Each row was made from one small tree. The marks that hang from a mark follow it in brackets, in the order of their numbers. Every link used is in the known rows. Write each row's tree.
Known rows:
z924[z144[z153 z841 z934]]: [ 0.38  1.69  0.17  4.17  0.99  3.04  0.41  1.09  0.03  2.27  2.53  0.23
 -1.91 -0.07  0.59 -3.75  1.31  2.83 -5.14  0.00 -0.78  2.55  1.68 -1.53]
z144[z90 z841 z924]: [ 0.09  1.89  0.06  0.35 -0.01  5.25  0.91 -0.15  2.94 -1.76  3.30 -1.99
 -3.54  1.77  0.86 -3.99  0.49 -0.04 -5.32 -0.33 -0.19 -0.48  1.51  0.00]
z930[z144]: [ 0.62  1.98 -0.45  2.76  0.77  2.37  1.10 -1.13  1.74 -2.29  0.63  1.02
 -0.08 -0.20  1.79 -5.95  0.68 -0.62 -3.84  0.51 -1.10  2.26  1.87  0.66]
z153[z144[z90 z359]]: [ 0.62  1.62 -0.30  0.03 -3.51  2.87  1.00 -0.96  3.97 -4.10  2.46 -1.38
 -0.73 -0.65  0.97 -3.16 -3.71 -1.56 -4.10  0.65 -0.83  1.55  1.07  0.44]
z90[z144]: [ 0.66  1.78 -0.30 -0.10  0.32  3.43  0.96 -1.62  1.55 -2.83  1.14 -2.86
 -0.39  0.12  1.87 -3.84 -0.26  1.17 -4.72  0.47 -1.16  0.44  1.07  4.03]
z359[z144[z90 z841 z930]]: [-0.06  3.60  0.48  0.01  2.47  3.76  1.31  0.26  3.99 -5.19  1.18 -1.89
 -2.06  1.15  1.67 -4.31 -1.90  2.41 -3.62 -0.72 -0.19  1.18  0.51  1.16]
z90[z144[z930]]: [ 0.73  2.26  0.04 -0.50  1.10  3.97  0.78 -1.69  2.94 -4.51 -0.56 -2.96
 -0.31  1.18  3.96 -3.79  0.16  1.76 -4.35 -0.23 -1.07  1.34  0.73  3.41]
z924[z144[z153 z930 z934]]: [ 1.07  2.06  0.30  3.92  1.86  1.90  0.47  0.88 -0.42  0.97  0.10  1.42
  0.52 -0.20  2.89 -3.58  1.40  3.36 -4.14  0.12 -0.98  4.06  1.36 -1.94]
z934[z144[z924]]: [ 0.26  0.38  0.18  0.15  1.26  5.96  0.62 -0.27  0.40  0.25  0.80 -2.67
 -1.47  1.32  3.02 -5.00  3.57  1.19 -6.17  0.46 -0.29 -0.66  1.16 -0.20]
z320[z934[z144[z153]]]: [-0.25  0.53 -0.91  0.84 -0.22  3.63  0.73 -0.71  1.34  1.78  2.14 -1.44
  2.30  0.91  2.61 -4.46 -0.68  1.73 -3.63  0.10 -2.01  3.89  1.68 -0.44]
z934[z144[z359 z841 z924 z930]]: [-0.27  1.31  0.75 -0.22  1.09  8.84  0.67  0.18  6.67 -3.36 -0.48 -4.18
 -4.90  3.99  5.03 -5.70  2.96  1.99 -6.24 -0.72  0.64 -1.25  0.81 -1.73]
z320[z934[z144[z90]]]: [-0.25  1.47  0.28  0.43 -0.32  3.07  1.33 -1.01  1.05 -2.71  1.82 -1.68
  2.75  0.46  2.02 -4.41 -2.65  1.58 -3.40  0.05 -1.41  2.45  1.36 -1.14]
z359[z144[z90 z924 z934]]: [ 0.13  2.12  0.25 -0.37  3.92  2.19  1.32  0.89 -1.65 -0.70  1.49 -0.21
 -2.28 -0.16  0.06 -3.22  0.40  3.28 -4.48  0.90 -0.57 -0.87  1.00  1.83]
z930[z144[z90]]: [ 0.80  2.22 -0.51  2.25  0.86  1.64  1.55 -0.91  1.68 -3.98  1.88  1.79
  0.96 -1.20  0.54 -5.74 -1.85 -1.19 -2.98  0.44 -0.78  2.45  1.47 -0.37]
z934[z144[z359]]: [ 0.34  1.32  0.24  0.81 -0.14  4.53  1.28 -0.75  3.45 -2.96  0.71 -2.17
 -0.27  0.39  2.76 -5.55  0.28  1.48 -5.08  1.00 -0.55 -0.11  1.21 -0.70]
z153[z144]: [ 0.66  1.15 -0.43  0.50 -2.59  3.05  0.11 -1.29  0.88 -0.81  1.38 -1.83
 -0.52 -0.03  2.16 -2.95  0.24 -0.95 -5.03  0.43 -1.60  2.00  1.51  1.97]
z934[z144[z90 z359 z924 z930]]: [ 0.33  1.41  0.48 -0.63  1.17  6.34  1.30  0.10  4.97 -4.60  0.06 -2.25
 -1.60  1.77  3.98 -5.18  0.01  1.29 -4.78 -0.06  0.69 -0.25  0.49 -2.40]
z359[z144[z153]]: [ 0.44  2.09 -1.23  0.85  1.76  1.82  1.03  0.27  1.16  1.39  2.62 -0.23
 -0.24 -0.60  0.21 -4.27 -0.71  1.83 -3.57  0.69 -1.40  2.43  1.28  2.74]
z144[z841]: [ 0.12  2.29  0.06  1.44 -0.41  4.05  0.60 -1.08  2.88 -1.79  2.24 -2.05
 -2.13  1.40  1.71 -4.34  1.15  0.83 -5.13 -0.02 -1.18  0.60  1.83  0.95]
z355[z144[z90 z153 z841 z934]]: [ 0.40  2.09 -0.92 -0.64  3.89  2.93  0.90  0.06  0.84 -1.02  3.92 -1.15
 -1.83 -0.85 -0.79 -3.56 -2.28  1.12 -3.49  0.15 -0.62  1.81  1.64  0.95]
z320[z934[z144[z924 z930]]]: [-0.57  1.09  0.46  0.05  0.76  6.31  0.64 -0.34  2.61 -1.00 -1.31 -3.16
 -0.60  3.70  5.83 -4.37  2.34  2.53 -4.75 -0.83 -1.23  1.87  1.24 -0.91]
z934[z144]: [ 0.51  1.08  0.18  0.76  0.86  4.02  0.74 -1.06  0.33 -1.48  0.94 -1.94
  0.90  0.08  2.64 -5.14  1.61  1.63 -5.18  0.65 -0.91  0.62  1.08 -0.30]
z144[z90 z359 z841 z924 z930]: [-0.02  2.62  0.56 -0.01 -0.12  6.41  1.21  0.01  7.41 -5.04  1.40 -2.32
 -4.62  3.14  3.03 -4.39 -0.51  0.60 -4.73 -0.65  0.27 -0.24  1.14 -1.27]
z153[z144[z90 z930 z934]]: [ 0.92  1.69  0.37 -0.41  0.26  1.84  0.15 -1.03 -0.54 -3.48  0.28  0.01
  0.50 -0.32  3.04 -2.07 -1.00  0.96 -4.03  0.16 -1.26  2.32  0.75  0.01]
z924[z144[z90 z153 z359 z841]]: [ 0.40  2.39 -0.11  3.80 -1.77  3.90  1.51  1.32  5.75 -1.72  4.13 -0.49
 -2.04 -0.27 -0.56 -4.60 -3.63  0.35 -4.08 -0.18  0.30  2.79  1.35 -2.72]
z924[z144[z90 z153 z841 z934]]: [ 0.55  2.00  0.19  3.64  1.13  2.29  0.82  1.29 -0.10  0.48  3.82  0.91
 -0.94 -0.94 -0.67 -3.58 -1.30  2.33 -4.34 -0.06 -0.31  2.69  1.36 -2.53]
z924[z144[z153 z841]]: [ 0.42  1.92 -0.21  4.27 -0.88  4.15  0.65  0.87  2.68  1.47  3.20 -0.95
 -1.82  0.40  0.52 -4.40  0.32  0.95 -5.01 -0.50 -0.40  3.23  1.70 -1.28]

Which tree is each row?
[ 0.29  1.26 -1.18 -0.36  0.55  4.91  0.49 -0.97  3.50 -0.46  3.44 -3.01
 -2.16  0.84  0.94 -3.99 -0.57  0.89 -4.80 -0.40 -0.95  1.43  1.08  3.45] => z90[z144[z153 z841]]
[ 0.08  1.34 -0.54  0.02  0.70  3.39  0.97 -0.51  2.52 -1.57  1.66 -0.72
  3.43  0.91  3.43 -4.31 -2.86  1.82 -2.33 -0.70 -1.41  4.95  0.93 -2.13] => z320[z934[z144[z90 z153 z930]]]
[ 0.02  3.41  0.92 -0.08  4.41  2.62  1.12  0.35  1.23 -4.47  0.48 -0.79
 -2.11  0.83  1.59 -3.69 -0.86  4.35 -3.76 -0.25 -0.51  0.58  0.55  0.93] => z359[z144[z90 z841 z930 z934]]
[ 0.87  0.65 -0.96  0.21  1.20  2.99  0.90 -0.35  0.41 -0.31  3.76 -0.24
  2.51 -1.41  0.69 -4.93 -1.69  0.44 -3.81  0.55 -0.65  2.38  0.79 -1.56] => z934[z144[z90 z153]]
[-0.18  3.29  0.38  0.50  2.42  4.52  0.83 -0.01  4.02 -3.48 -0.15 -2.57
 -3.09  2.18  2.90 -4.60  0.70  3.00 -4.50 -0.78 -0.64  0.95  0.88  2.11] => z359[z144[z841 z930]]
[ 0.60  2.17  0.55  3.81  1.91  3.65  0.22  1.04  1.27  0.46  0.82  0.11
 -1.83  1.04  2.70 -3.75  1.72  3.54 -4.67 -0.75 -0.63  3.39  1.33 -2.29] => z924[z144[z153 z841 z930 z934]]
[ 0.59  2.26 -0.22  0.44  2.65  2.61  0.39 -0.34  1.62 -1.69  2.69  0.85
 -0.48  0.55  1.91 -3.57 -0.80  2.43 -3.51 -0.40 -1.02  2.50  1.20 -1.34] => z144[z90 z153 z841 z930 z934]
[-0.01  2.08 -0.58  0.69  3.60  2.56  0.62  0.59  0.12  1.74  2.58 -0.35
 -2.60  0.26  0.14 -3.78  0.63  3.85 -4.33  0.33 -1.28  1.09  1.30  2.26] => z359[z144[z153 z841 z934]]
[-0.71  2.06  0.81  0.01  0.55  5.40  1.01 -0.78  4.10 -4.89  0.67 -3.01
  0.46  2.59  4.03 -4.58 -1.93  2.43 -3.64 -1.38 -0.87  2.66  0.87 -2.13] => z320[z934[z144[z90 z841 z930]]]
[-0.61  1.47  0.28  0.92 -1.42  4.37  1.45 -0.88  4.32 -2.59  0.36 -2.71
  0.54  1.69  3.39 -4.98 -1.21  2.24 -4.02  0.48 -1.55  1.64  1.70 -0.62] => z320[z934[z144[z359]]]
[ 0.24  2.02 -0.81 -0.60  0.44  6.14  0.79 -0.87  7.96 -3.58  1.52 -3.47
 -3.26  2.20  3.24 -4.41 -1.45  1.52 -4.24 -0.78 -0.51  1.58  0.81  2.26] => z90[z144[z153 z359 z841 z930]]
[ 0.49  3.46  0.19  0.18  2.54  1.95  1.54  0.03  2.20 -4.79  0.49 -0.65
  0.31  0.05  1.78 -4.11 -2.19  2.26 -2.99 -0.02 -0.58  1.89  0.52  1.42] => z359[z144[z90 z930]]
[ 0.40  1.72 -1.51 -1.03  1.28  4.78  1.71  0.66  5.17 -1.13  3.51 -2.05
 -3.01  0.00 -0.19 -4.30 -3.05 -1.25 -3.50  0.57  0.10  1.35  1.76  0.94] => z355[z144[z90 z153 z359 z924]]
[ 0.12  1.83  0.47 -0.37  2.21  4.10  0.52 -1.30  0.57 -2.56  1.16 -2.93
 -2.75  1.03  1.69 -3.37  1.10  3.20 -5.53  0.15 -1.12 -0.87  1.15  3.51] => z90[z144[z841 z934]]
[-0.06  1.92  0.22  0.14  3.76  2.89  1.05  0.76 -1.60  1.09  0.17 -0.85
 -3.29  0.87  1.28 -3.40  3.00  3.79 -5.26  0.95 -0.95 -1.05  1.38  2.83] => z359[z144[z924 z934]]
[ 0.62  1.90 -0.87 -0.01  0.03  4.39  1.18  0.23  5.91 -1.78  2.48 -0.01
 -1.63  1.46  2.60 -4.20 -1.51  0.02 -3.50 -0.01 -0.26  2.02  1.30 -1.27] => z144[z90 z153 z359 z924 z930]
[ 0.49  1.96  0.16 -0.41 -1.64  4.57  0.14 -0.95  3.78 -4.64  1.57 -2.39
 -1.77  1.25  2.89 -3.00 -1.63 -0.74 -4.49 -1.17 -0.62  2.38  0.66 -0.01] => z153[z144[z90 z841 z930]]
[-0.07  2.67  0.29 -0.07  2.60  4.41  1.25 -0.32  3.89 -3.61  0.76 -3.16
 -4.49  1.03  1.19 -4.33 -0.30  2.13 -4.72  0.64 -0.51 -0.64  1.89  1.85] => z355[z144[z359 z841 z934]]
[ 0.39  1.17 -1.25  0.77 -0.88  4.60  0.95  0.09  4.58  1.70  2.86 -0.69
 -2.80  1.27  1.64 -4.35  0.74 -0.07 -4.73  0.79 -0.90  0.96  2.01  0.40] => z144[z153 z359 z924]
[ 0.12  2.38  0.54 -0.22  4.60  3.55  0.83  0.71 -0.24 -0.67 -1.50 -0.83
 -3.21  1.95  3.45 -3.44  3.47  4.52 -4.96  0.27 -0.83 -0.23  0.97  2.11] => z359[z144[z924 z930 z934]]
[ 0.12  1.08 -0.60  0.17  0.21  5.27  1.12  0.02  5.39 -2.30  4.25 -1.74
 -1.07  0.16  0.63 -5.63 -2.73  0.65 -4.23  0.12  0.17  1.07  0.79 -2.30] => z934[z144[z90 z153 z359 z841]]
[ 0.71  1.05  0.31 -1.08  0.58  3.85 -0.02 -0.33 -0.50 -1.72  0.11 -0.63
 -1.91  0.95  3.42 -1.96  1.04  0.70 -4.91 -0.15 -0.76  1.07  0.76 -0.02] => z153[z144[z90 z924 z930 z934]]
[ 0.45 -0.23 -0.94  0.00  1.43  5.78  0.31  0.22  0.70  3.13  2.45 -1.60
 -0.92  0.85  2.24 -4.94  2.87  0.88 -5.52  0.29 -0.46  1.01  1.18 -0.58] => z934[z144[z153 z924]]
[ 0.15  0.23 -0.74 -0.54  1.57  6.77  0.56  0.68  2.33  0.98  4.30 -2.15
 -2.19  1.02  0.86 -4.90  0.53  0.34 -5.37 -0.53  0.31  0.50  0.85 -1.86] => z934[z144[z90 z153 z841 z924]]
[-0.10  1.26 -0.95  0.77 -0.85  6.36  0.69  0.40  6.32  1.19  3.48 -1.88
 -5.12  2.55  1.46 -4.50  1.03  0.10 -5.33 -0.04 -0.48  0.26  1.98  0.12] => z144[z153 z359 z841 z924]
[ 0.70  1.65  0.41  0.06 -0.84  3.10  0.17 -0.99  2.65 -3.29 -1.22 -1.00
 -1.67  1.01  4.42 -2.74  0.33  1.65 -4.68  0.56 -1.47  1.51  1.08  0.50] => z153[z144[z359 z930 z934]]
[ 0.47  1.89 -1.24 -0.93  1.96  6.16  1.19  0.53  6.53 -1.05  0.56 -2.72
 -3.86  1.89  3.16 -4.53 -0.04 -0.10 -3.89 -0.02 -0.17  1.99  1.62  1.31] => z355[z144[z153 z359 z924 z930]]
[ 0.17  1.41  0.14  2.02  1.94  3.83  1.29 -0.03  2.38 -1.36 -0.29  1.23
 -3.57  1.07  2.35 -5.49  2.40  0.97 -4.76  1.08 -0.59 -0.31  1.99 -0.08] => z930[z144[z359 z924 z934]]
[ 0.32  1.39 -1.26  2.59  1.02  3.98  0.58 -0.45  3.58  0.14  2.96  0.86
 -1.80  0.47  0.96 -6.18  0.34 -0.94 -3.86 -0.35 -0.93  3.27  1.86  0.05] => z930[z144[z153 z841]]
[ 0.82  1.40 -0.56 -0.08  1.11  4.17  1.15 -0.15  4.97 -3.56  1.89 -0.57
  1.47 -0.04  2.93 -5.37 -2.63  1.11 -3.36  0.11  0.01  2.55  0.51 -2.73] => z934[z144[z90 z153 z359 z930]]
[ 0.56  0.56 -1.12  1.98  3.28  3.14  0.58  0.22 -0.64  2.98  1.56  2.55
 -1.93  0.12  1.55 -5.06  3.10  0.53 -4.34  0.65 -1.08  2.01  1.97  0.02] => z930[z144[z153 z924 z934]]
[ 0.33  1.79 -0.51 -0.33  4.81  3.39  0.59  1.23 -0.14  2.18  0.07  0.16
 -2.59  1.37  2.81 -3.36  2.74  4.03 -4.28  0.10 -1.01  1.41  0.98  1.78] => z359[z144[z153 z924 z930 z934]]
[ 0.34  0.64 -0.85 -0.86  1.84  4.59  0.85 -0.10  2.37  0.90  1.82 -1.58
 -3.48  0.86  1.65 -3.28  0.81  2.29 -5.01  0.96 -0.79 -0.50  1.24  2.99] => z90[z144[z153 z359 z924 z934]]
[-0.33  1.46  0.48 -0.92  1.52  6.51  0.91 -0.35  3.94 -2.33  0.82 -3.94
 -6.33  2.70  2.15 -3.54  1.83  2.86 -6.25  0.30 -0.19 -2.74  1.12  3.03] => z90[z144[z359 z841 z924 z934]]
[ 0.18  1.92  0.24  2.53  2.77  3.06  0.64 -0.72  0.75 -1.99  0.69  0.93
 -2.41  0.64  1.60 -5.46  2.06  1.38 -4.56  0.23 -1.07  0.92  1.84  0.09] => z930[z144[z841 z934]]
[ 0.41  2.92  1.15  3.94 -0.23  5.04  0.73  0.49  3.78 -3.03 -0.19 -1.94
 -2.38  1.89  3.34 -4.55  1.37  2.06 -5.28 -0.99 -0.14  2.41  1.19 -1.68] => z924[z144[z841 z930]]
[ 0.11  1.82  0.61 -0.02 -0.81  4.86 -0.04 -0.80  4.42 -3.72 -0.55 -2.17
 -4.00  2.29  4.25 -2.99  0.69  1.79 -5.35 -0.25 -0.98  0.76  1.06  0.22] => z153[z144[z359 z841 z930 z934]]
[-0.27  0.20 -0.67 -0.03  0.47  7.97  0.62  0.55  5.51  1.14  2.81 -3.14
 -4.45  2.51  2.15 -5.58  1.87  0.93 -5.98 -0.08  0.28 -0.34  1.23 -1.31] => z934[z144[z153 z359 z841 z924]]
[ 0.01  1.23  0.66 -0.82  2.24  7.50  0.61  0.17  3.46 -3.56  1.00 -3.24
 -2.77  2.63  3.69 -5.06  1.67  1.45 -5.59 -1.20  0.64 -0.26  0.31 -2.15] => z934[z144[z90 z841 z924 z930]]
[ 0.18  1.13 -0.89 -1.19  1.75  7.54  0.16 -0.24  4.88 -0.36  1.65 -3.77
 -4.48  3.19  3.44 -3.76  1.73  1.18 -5.36 -1.37 -0.26  1.05  0.67  2.73] => z90[z144[z153 z841 z924 z930]]
[ 0.35  0.87 -0.71  0.17  1.25  4.74  0.63 -0.14  2.12 -0.79  4.48 -1.53
  0.12 -0.18  0.51 -5.15 -1.41  0.61 -4.45 -0.27 -0.15  1.67  0.76 -1.81] => z934[z144[z90 z153 z841]]
[ 0.40  1.59 -0.41 -0.68  3.35  4.49  0.11 -0.76  2.10 -1.44  1.08 -1.93
 -2.12  1.61  3.19 -3.32  0.81  3.45 -4.50 -0.67 -1.09  1.60  0.73  2.48] => z90[z144[z153 z841 z930 z934]]
[ 0.43  1.07  0.34 -0.54 -0.49  5.04  0.05 -0.30  2.84 -1.54 -1.26 -1.66
 -4.08  2.27  4.77 -2.57  2.40  1.24 -5.54  0.27 -0.83  0.22  1.10  0.44] => z153[z144[z359 z924 z930 z934]]
[ 0.68  3.45 -0.11 -0.70  1.64  3.61  1.95 -0.53  6.16 -7.27  0.31 -2.33
 -1.08  0.19  2.24 -4.57 -3.91  0.17 -2.82  0.24 -0.10  1.84  1.19  0.67] => z355[z144[z90 z359 z930]]
[ 0.93  1.69 -1.10 -0.48  1.42  3.80  0.52 -1.19  3.11 -1.68  1.14 -1.86
  0.30  0.67  3.23 -3.73 -0.57  1.30 -3.74 -0.33 -1.12  2.92  0.68  3.03] => z90[z144[z153 z930]]
